Known rows, with every way that one mark hangs from another:
k916[k440]: [  1  10 -11  -7   0   4  -7   3   1   4  -3   0  -4  -1   1 -11  -2   8
   4   4  -3  14  11  -3 -10]
k275[k912]: [ -6  -4  -9  -2  -1  -7  10   5   5   2  14   4  11   7   4   0  -6   2
   2  -2   2  -9 -11   0  -6]
k596[k400[k275[k440[k916] k860]]]: [ 12  -2   0 -21 -14 -21   4  -8   7 -37  28  23  -7 -13  -6 -18  -5   4
   1  16  12 -16 -20  14  10]
k440[k275[k582 k912] k916[k881]]: [-20  -4 -30 -18   1 -18   5  28  -4 -28  28  -2  12  20  19   5 -15  -1
  -6   0   5 -26 -10  24   2]
k916[k440 k881]: [  2  20 -15 -13   2  -2  -2  17  -3 -13  -3   2 -10   0  10 -19  -8   6
   1   7  -7   8  12   7 -18]
k440[k916]: [-7  2 -7 -6  3  2 -9  1 -3 -9 10  1  7  7 -8 -7 -9  1 -2  1  5 -2 -7  0
 11]
k440[k275[k582] k916]: [-17  -9 -16 -10   1  -3  -9  10  -6 -14  14  -8   8  12   7  14  -3  -1
  -6  -3   6 -13  -1  11  13]
k860[k275[k440 k912]]: [  1   0  -5   6 -12 -13   4   1   7 -11  18  26   9   6  -8   3  -9  -1
  12  13   8 -18 -15   2 -10]
k275[k860]: [  4   4  -2   6   0   2   1   1   8  -2  10   9  -4   1 -10  -6  -5  -3
  -1   6   1 -11 -12  -4  -3]
k596[k400]: [  8  -4   2   1 -10  -6  12   2  -6  -6   0   5  -9  -9   7  -1   8   2
  -6  -2   0   2   1   7  12]
k440[k275 k916[k881]]: [ -7  12 -22 -16  13  -9  -8  17 -13 -34  11  -6  -1  17   8  -5 -19  -5
 -10   8   5  -8   2  31   3]
k860[k275[k440 k582]]: [ -1  -6   5   8 -22  -7  -3   3   5  -9   7  22   1  -5  -3  13   5  -1
  13   9   4 -17  -5  -7   3]
k582[k860[k275[k440[k916] k912]]]: [  1   1 -32   0  -9 -13  -2  -1   6 -26  24  24  -2  10 -14   2 -10   3
   7   3  11 -16 -23  18   3]
k440[k275[k582 k860 k912] k916]: [-18 -11 -29  -5  -3  -7   0  15   7 -14  39   5  17  19   2   9 -13  -2
  -5   1  10 -33 -24   8   5]
k275[k440 k860]: [ 11  -3   1  -5  -8  -4  -1  -3  14 -15  14  25  -2  -3  -9  -6  -8  -2
   0  11   1 -15 -19   2  -8]
k596[k400[k582[k860]] k649 k912]: [ 12  -1  -7 -20 -17 -37  45  -1   6 -13   6   0 -30 -27  23   1  18   3
 -19   5 -13  10  -2  30  16]
k881[k916]: [ -2  -5 -12   2   8  -3  -3   0  -9  -4   3  -4  -8   3  -8  -5   4  -9
  -1  -9  -3  -4  -1   4  -1]
k916[k440[k275[k582 k860]]]: [ -5   1 -23  -7  -3   0  -4  13   4  -5  11   1  -6   4  11   6   0   4
  -1   5  -2  -8   5   2 -11]
k596[k400[k275[k440 k860]] k649]: [ 24  -7   5 -25 -25 -28  25 -20  13 -26  15  24 -14 -32  10 -10   3  12
  -1  24   7 -21  -8  20   2]
k275[k440[k916[k881]] k860 k912]: [  0   4 -18 -18  -4 -14   3  16  12 -36  38  31   9  13  -6 -22 -29  -2
  -3  14   4 -31 -35  15 -10]
k860[k275[k440 k582 k912]]: [ -7 -10  -3   5 -23 -13   6   7  11  -8  22  27  13   3   0  12  -1   1
  14   7   6 -26 -15  -7  -3]
k916[k440[k275[k582 k912]] k881]: [-13   6 -33 -18  -2 -14   8  32  -1 -16  15  -3   2  13  31   1  -8   6
  -1   1  -4 -11   7  17 -21]
k582[k860]: [  7  -2 -19   0  -2  -3   5  -2   1  -6  -4  -3 -17  -2   2   6   9   2
  -2  -9  -3   3   1  14   2]
k582[k860[k275[k440]]]: [ 12   3 -15   8 -11  -9   0  -5   2 -19   1  20 -17  -3 -10  10   5   1
   8   6   4  -5  -5  17   0]
k881[k916[k440[k275[k582 k860]]]]: [ -6  -3 -34  -3   6  -2  -6  14  -5  -9  13  -3 -14   7   1   0   3  -5
  -3  -4  -3 -13   3   7 -12]
k440[k275[k860 k912] k916[k881]]: [ -9  10 -34 -12  11 -13   2  22   0 -33  35   8   6  26   1 -10 -28  -5
 -10  11   7 -30 -21  28  -8]
k881[k440 k916]: [  0 -10 -15  -1   1   9  -8  -2  -5 -19   1   7 -13   2  -4 -16   8 -10
   3  -8  -6  -3   4   0   3]
k860[k275]: [  0  11  -1  18  -4   0  -3   0  -4   0   0   7  -5   3 -13   2   0  -2
  10  10   5  -5   3  -2   3]
k275[k582]: [ -8 -12   1  -1 -11  -2   2   7   4   3   5   1   2  -5   8  10   9   0
   2  -5  -2  -8   2  -9   7]
k596[k400[k275 k582[k860]] k649]: [ 25  -7 -10 -25 -15 -43  41 -10   6 -19  -2 -10 -38 -38  25   0  17  18
  -8   5   4   5  12  32   7]

Rows:
[ -5   2 -12   1  -9 -10  -7   0   5 -19  27  27  15  15 -15  -5 -19   2
  11  14  13 -21 -23   3   1]
k860[k275[k440[k916] k912]]
[  1  17  -9  -3  -7  -9 -11  10  -4 -37  15  24  -3   7 -13 -13 -19  -2
   8  21   5 -15  -9  15   3]
k860[k275[k440[k916[k881]]]]
[ -3  -6   1 -18   3 -37  23   5  12  -8  20 -11   1  -5  13  -5  -6   6
   7   6  11  -1  -5   1 -15]
k400[k275[k912] k582]
[-13 -10 -12   0 -20 -12  -3   7   9 -15  33  28  18  10  -9   5 -10   2
  10   8  10 -29 -22  -5   7]
k860[k275[k440[k916] k582 k912]]
[ -2 -14 -29  -5  -3  -9   6   7  -4 -11   0 -11 -15   2  18  28  15   1
  -9 -13  -1  -8   7  25   5]
k440[k275[k582[k860]]]
[  2   4 -19 -14   1   1  -3  14  -8 -38   0   3 -13  10  19  -8  -6  -6
  -4   7  -5  -7  14  26  -6]
k916[k881[k440[k275]]]
[-13  -5  -8  16 -16  -8   7  12   6   6  19  11   9   6  -1  12   4   0
  15   2   5 -21  -7 -11   2]
k860[k275[k582 k912]]
[-14 -15 -43 -13  -1 -14   4  12  -1 -18  24  -7   2  17  14  21   0   3
  -7 -14   6 -17 -11  24  10]
k440[k275[k582[k860] k912] k916]
[ -7  -8 -12 -18  -4 -11  -3  -1   8 -20  27  20  20  11  -5  -8 -19   4
   0   4  10 -17 -27   5  -2]
k275[k440[k916] k912]
[-15   0 -21 -16   2 -10  -4  24 -10 -29  15  -5   2  14  16   5  -9  -4
  -9   2   1 -16   2  23   9]
k440[k275[k582] k916[k881]]
[ -2 -18  -5  -7 -18 -12  11   8  22 -10  32  31  14   0   3   5  -4   1
   5   4   1 -33 -29  -8 -10]
k275[k440 k582 k860 k912]
[ -6 -22 -28 -20 -15 -14   4   5  14 -22  27  17   6   5   6   9   1   6
  -1 -12   4 -20 -26  11   7]
k275[k440[k916] k582[k860] k912]
[-17  -9 -41  -9   6 -13   2  16  -7  -5  16  -8   1  14  14   5   2   0
  -1 -10  -2 -10   5   9 -15]
k881[k916[k440[k275[k582 k912]]]]
[ -4   0 -27 -14   2  -6   6  19  -3 -37  13   7  -2  18  24  -8 -11  -5
  -2   4  -2 -16   2  26 -13]
k916[k881[k440[k275[k912]]]]
[  1 -23 -22 -15 -17 -16  15   5  16 -14  18  16   0  -2  15  18   9   5
   1 -11  -1 -19 -17  10  -3]
k275[k440 k582[k860] k912]
[ -2   0 -25  -6   2  12 -18   0   2 -34  19  12  -5  16  -6 -10 -14  -7
  -5   9   6 -15  -8  12   9]
k881[k440[k275[k860] k916]]
[-10   2 -42  -9  18 -11   0  11 -11 -10  11 -10   0  17   5  -4  -6  -3
  -2  -6   1  -3   2  19 -21]
k881[k916[k440[k275[k912]]]]
[ -5 -17 -39 -14  -9   4 -10   6  -1 -32  10  -1 -15   9  13  13   8  -1
  -5 -12   1  -9   4  21  19]
k881[k440[k275[k582[k860]] k916]]
[  1  21 -25 -16  12  -7  -3  21 -12 -22  -3  -7 -12   9  18  -7 -12   3
  -6  10  -4   6  18  26 -20]
k916[k440[k275] k881]
[ -7  -2 -41 -17   2 -13   1  21  -9 -36  12  -8 -16  10  16  11  -1  -1
 -12  -8   0 -14   2  38  10]
k440[k275[k582[k860]] k916[k881]]
[  3   0  15 -31 -17 -49  41  -6   4 -16  14  -4 -16 -34  26  -9  13   4
  -6  21  -4   7   2  21  12]
k596[k400[k275 k582] k649 k912]
[  7   5 -23   2  -8  -6 -11  -5   0 -27  11  21 -13   4 -19   2  -5   2
   6   6   9  -8 -12  18  10]
k582[k860[k275[k440[k916]]]]
[  8 -15   5 -19 -27 -26  26 -10   3  -7   4   0 -11 -33  27   5  18  16
   0   8   2 -15  12  10  18]
k596[k400[k275[k582]] k649]
[  0   9 -35  -5  15   0  -9   7  -9 -11   9  -4 -17  11  -6  -9  -6  -6
  -5   2   0  -4   4  15 -19]
k881[k916[k440[k275[k860]]]]
[  7 -18 -12 -13 -15 -10   7   0  10 -16   4  13 -12  -9  11  17  14   4
   1 -11  -4  -9  -6  11   3]
k275[k440 k582[k860]]
[-10 -14 -20  -1  -4 -11  10  16   9  -6  27   5  10  13  12  15  -5  -3
  -4   1   5 -30 -17   8  -7]
k440[k275[k582 k860 k912]]
[-10   2 -23  -9   1  -7  -4  25  -3 -32  26   4  -2  14   7   0 -15  -5
  -9   8   2 -27  -9  20   6]
k440[k275[k582 k860] k916[k881]]
[  3  -9 -35 -15 -10  -5   4  19  -2 -40   0   2 -29   4  30   8  11  -2
  -5  -9  -9 -12  15  33   3]
k916[k881[k440[k275[k582[k860]]]]]
[ -6   5 -45  -5  16  -7  -1  12  -4 -11  22  -1  -6  17  -3  -9 -11  -4
  -2   1   2 -15  -8  15 -25]
k881[k916[k440[k275[k860 k912]]]]
[-15 -24 -32  -6  -2  -5   2  13  -4 -22  19   1   1  13  15   6   7 -10
   0 -14  -3 -23   0  10  -1]
k881[k440[k275[k582 k912]] k916]
